Each row was made from one small tree. The marks that hang from a mark follow it in brackets, in the order of their numbers. Every link used is in the known rows. Write each row's tree.
Known rows
j_822(j_89(j_880) j_636): -0.20 -2.53 -0.56 -2.61 -1.02 -1.74 -1.01 3.35 1.03 -0.16 -0.32 0.80
 -2.91 0.39 1.44 -1.86 3.57 -1.08 -3.31 -3.02
j_321(j_89(j_636)): 2.01 0.63 -0.66 -1.14 -0.68 1.54 -0.74 -0.75 0.41 -0.37 -1.20 0.41 0.01
 0.81 -2.38 0.91 1.95 0.85 -0.03 -1.62
j_898(j_89(j_636) j_508): 0.67 0.76 0.86 -3.03 0.71 1.84 -1.20 -1.05 2.40 -0.15 -0.98 2.08 1.47
 0.78 -1.21 -0.54 4.79 0.74 -0.50 -0.67
j_89(j_508(j_898) j_636 j_822 j_880): 0.74 -0.32 -1.63 -5.14 -3.27 -1.11 -3.36 0.12 3.26 -4.04 -1.23 3.34 3.70
 -1.56 -0.18 -1.92 6.19 -0.98 0.89 -7.04
j_925(j_89 j_822): 0.44 0.61 1.93 1.48 -1.08 -3.04 -1.78 -0.01 -0.91 -4.01 3.22 0.30 -1.14
 -1.06 -3.10 2.10 0.05 2.92 1.28 -0.37
j_636(j_89(j_508(j_898) j_822)): 1.72 0.79 -0.51 -4.81 -1.11 -0.15 -1.14 0.65 1.03 -2.64 -1.06 2.81 0.47
 -3.28 -1.24 1.59 2.90 1.97 0.86 -1.39
j_822(j_89(j_508(j_898)) j_636): 0.30 -0.27 -0.14 -4.94 -1.69 -1.31 -1.02 2.43 0.94 -0.47 -0.61 1.85
 -0.88 -0.01 1.78 -0.43 3.04 0.70 -2.58 -1.99
j_898(j_508(j_89(j_822 j_880))): 1.32 1.25 0.33 -2.87 0.26 0.80 -0.89 0.44 0.64 -1.96 -0.30 1.61 2.30
 -0.69 -1.00 0.44 2.78 2.16 0.08 -1.70
j_898(j_89(j_822(j_636) j_880) j_508): 0.50 -0.46 0.66 -4.54 0.95 -0.30 -1.52 0.68 1.80 -2.57 -2.20 1.99 1.32
 0.23 -1.36 -1.12 5.66 0.36 -0.61 -2.50
j_925(j_89(j_880(j_508(j_898))) j_822): 1.84 -0.48 1.66 -0.68 -2.24 -1.93 -2.25 0.13 0.04 -5.14 3.89 1.06 0.48
 -2.83 -2.00 0.83 2.09 2.42 0.36 -3.67
j_321(j_89(j_508(j_898) j_636 j_822)): 2.47 2.04 -1.02 -4.49 -1.83 0.44 -1.83 -0.98 1.20 -3.19 -2.10 2.23 2.74
 -0.27 -2.78 1.37 3.49 1.73 1.33 -3.27
j_636(j_89): 1.18 -0.51 -0.19 -1.33 0.00 0.83 -0.11 0.99 0.25 0.20 -0.09 1.03 -2.26
 -2.13 -0.84 1.17 1.30 1.16 -0.47 0.18
j_822(j_89(j_508(j_898) j_880) j_636): 0.24 -1.65 -0.38 -5.26 -2.13 -1.09 -1.80 3.00 1.53 -1.14 -0.56 2.02
 -0.76 -0.52 1.69 -1.65 4.55 0.02 -3.66 -4.38
j_925(j_822): 0.59 0.95 0.52 0.59 -1.14 -2.09 -0.75 0.26 0.08 -2.65 1.93 -0.40 -0.84
 -0.71 -0.91 0.72 -0.04 1.04 2.18 0.02
j_898(j_508): 0.52 1.22 1.09 -1.22 1.10 1.64 -0.09 -0.79 0.66 0.77 -0.34 0.51 1.90
 -0.36 -0.31 0.37 0.77 1.02 0.94 -0.09
j_822(j_89(j_508) j_636): -0.16 -0.98 -0.02 -3.88 -0.85 -1.32 -0.67 2.73 1.27 1.09 -1.07 0.69
 -1.46 0.32 1.22 -0.38 3.06 0.04 -1.75 -1.19
j_925(j_822(j_89(j_508 j_880) j_636)): 0.36 -0.93 0.27 -2.74 -2.08 -3.02 -1.91 2.93 1.41 -2.32 1.11 0.31 -1.90
 -0.92 0.01 -0.60 3.61 0.57 -0.05 -2.89
j_880(j_508(j_89)): 2.50 0.33 -0.10 -2.40 -0.51 1.85 1.01 0.51 0.24 0.51 0.84 0.05 1.49
 -1.33 1.02 0.88 1.03 1.16 -0.11 0.27
j_880(j_508): 1.68 -0.52 0.07 -1.70 -0.11 1.59 0.94 -0.21 0.94 1.03 0.38 -0.42 1.63
 -1.60 1.19 -0.02 0.74 -0.66 1.22 -0.31
j_321(j_89): 1.86 0.85 -0.05 -0.77 0.39 1.48 0.00 -0.48 -0.83 -0.66 -1.09 -0.32 -0.20
 0.38 -2.73 1.68 0.07 1.97 -0.56 -0.11

Which tree is each row?
0.82 0.15 -0.37 -3.70 -1.11 -1.00 -1.57 -0.10 0.72 -5.29 -0.21 3.03 1.02
 -0.47 -0.85 -1.00 3.48 1.02 -2.33 -2.45 -> j_508(j_898(j_89(j_822 j_880)))
0.34 -0.57 -0.11 -3.72 -1.91 1.02 -2.07 0.29 1.40 -2.11 -0.20 1.68 2.78
 -1.81 0.21 -1.34 3.11 0.63 -1.84 -4.80 -> j_89(j_508(j_898) j_880)
1.39 0.20 0.16 -1.26 -1.61 -2.59 -0.69 2.02 -0.12 -1.95 0.98 0.20 -3.17
 -1.32 -0.44 1.07 1.42 0.97 1.59 -0.58 -> j_925(j_822(j_636(j_89)))
0.27 0.37 2.00 -1.14 -1.78 -3.42 -2.27 1.08 -0.41 -2.92 1.65 0.30 -0.48
 -0.87 -2.24 1.96 1.64 2.62 1.49 -1.92 -> j_925(j_89(j_508) j_822(j_636))
1.75 -0.54 -0.68 -3.06 -1.35 2.28 -2.14 -0.10 1.83 -0.50 -1.83 0.62 1.68
 -0.33 -2.65 -0.07 4.37 0.74 -0.66 -4.76 -> j_321(j_89(j_508 j_636 j_880))
2.51 0.35 -0.16 -5.01 -0.99 0.03 0.19 0.06 0.92 -2.41 -0.45 1.78 1.76
 -1.18 1.28 -0.21 3.00 -0.05 -0.16 -1.29 -> j_880(j_508(j_898(j_89(j_822(j_636)))))
-0.22 -2.04 -0.79 -3.27 -1.78 0.03 -2.36 1.74 3.35 -0.05 -0.02 1.70
 -0.03 -0.83 0.20 -1.89 5.62 -0.65 -2.01 -4.24 -> j_822(j_89(j_508 j_636 j_880))
0.59 -0.77 -0.98 -4.22 -3.28 0.92 -3.03 0.03 2.88 -1.61 -0.39 2.60 3.02
 -1.25 0.66 -2.27 5.39 -0.71 -1.19 -6.85 -> j_89(j_508(j_898) j_636 j_880)
0.29 -0.79 1.68 1.12 -1.54 -2.93 -2.57 0.61 -0.35 -4.74 3.31 0.51 -1.03
 -1.59 -3.17 0.92 1.57 2.38 0.21 -2.79 -> j_925(j_89(j_880) j_822)
-0.11 -1.47 -0.27 -5.01 -0.32 -1.37 -1.95 1.47 1.96 -2.68 -2.61 1.56
 0.95 0.00 -1.37 -1.28 5.89 -0.10 -1.06 -3.10 -> j_898(j_89(j_508 j_822(j_636) j_880))
2.22 -1.79 -0.85 -3.49 -0.48 0.44 -0.60 1.48 1.73 -1.62 -0.50 1.51 -0.56
 -3.90 -0.82 0.19 3.94 -0.15 0.99 -2.71 -> j_636(j_89(j_822 j_880(j_508)))
0.01 -0.37 0.74 -0.67 -0.28 -3.36 -1.32 0.62 -0.90 -2.78 -0.13 1.20
 -0.44 0.12 -2.01 1.37 1.31 1.05 0.74 -1.38 -> j_925(j_89(j_822(j_636)))
1.04 -1.37 -0.70 -4.04 -0.69 0.04 -1.70 1.60 2.02 -1.74 -1.42 1.85 0.03
 -3.53 -1.79 0.43 4.46 0.75 0.68 -3.18 -> j_636(j_89(j_508 j_822 j_880))
2.63 -1.56 -0.50 -3.59 -1.19 2.01 -0.55 1.13 1.21 -0.96 0.57 1.76 -0.67
 -3.94 0.27 -0.10 3.28 0.63 -1.47 -2.99 -> j_636(j_89(j_880(j_508(j_898))))
0.16 0.08 -0.54 -4.13 -0.66 -0.82 -1.86 -0.25 2.85 -2.16 -2.06 2.25 1.74
 0.25 -1.86 -0.43 5.67 0.05 0.78 -1.31 -> j_898(j_89(j_508 j_636 j_822))
0.02 -0.25 0.02 -3.47 -0.68 0.75 -1.57 -0.27 2.56 -0.36 -1.32 1.64 1.17
 0.50 -1.17 -0.59 5.00 0.33 -0.98 -1.22 -> j_898(j_89(j_508 j_636))
2.17 -1.10 -1.82 -4.12 -2.81 -0.61 -1.92 0.03 3.08 -3.39 -0.16 2.53 2.93
 -1.90 0.87 -2.24 5.49 -2.37 1.51 -6.28 -> j_89(j_636 j_822 j_880(j_508(j_898)))
0.86 -0.08 -0.49 -4.30 -1.45 -1.69 -1.54 0.60 0.52 -4.96 -0.81 2.90 0.46
 -0.03 -0.14 -1.20 3.84 0.42 -2.56 -2.96 -> j_508(j_898(j_89(j_822(j_636) j_880)))
2.60 0.28 -0.59 -3.60 -0.81 0.01 0.80 1.31 0.24 -0.70 -0.30 0.54 1.35
 -0.96 1.15 0.83 1.96 0.47 1.10 -0.47 -> j_880(j_508(j_89(j_822(j_636))))
0.78 -0.13 0.03 -3.02 -1.14 0.23 -1.36 -0.18 0.46 -3.82 0.27 2.55 0.53
 -0.39 -0.21 -1.20 2.97 1.11 -3.73 -2.35 -> j_508(j_898(j_89(j_880)))
0.25 0.78 2.13 -0.13 -1.34 -2.46 -2.29 0.03 -0.07 -3.38 2.58 0.37 0.38
 -1.66 -3.29 2.40 1.04 3.38 1.83 -1.08 -> j_925(j_89(j_508) j_822)
0.95 -0.21 -0.49 -3.35 -2.04 0.24 -1.93 -0.32 1.40 -3.57 0.18 3.07 0.71
 -0.03 -0.01 -1.72 4.38 0.28 -3.28 -3.55 -> j_508(j_898(j_89(j_636 j_880)))
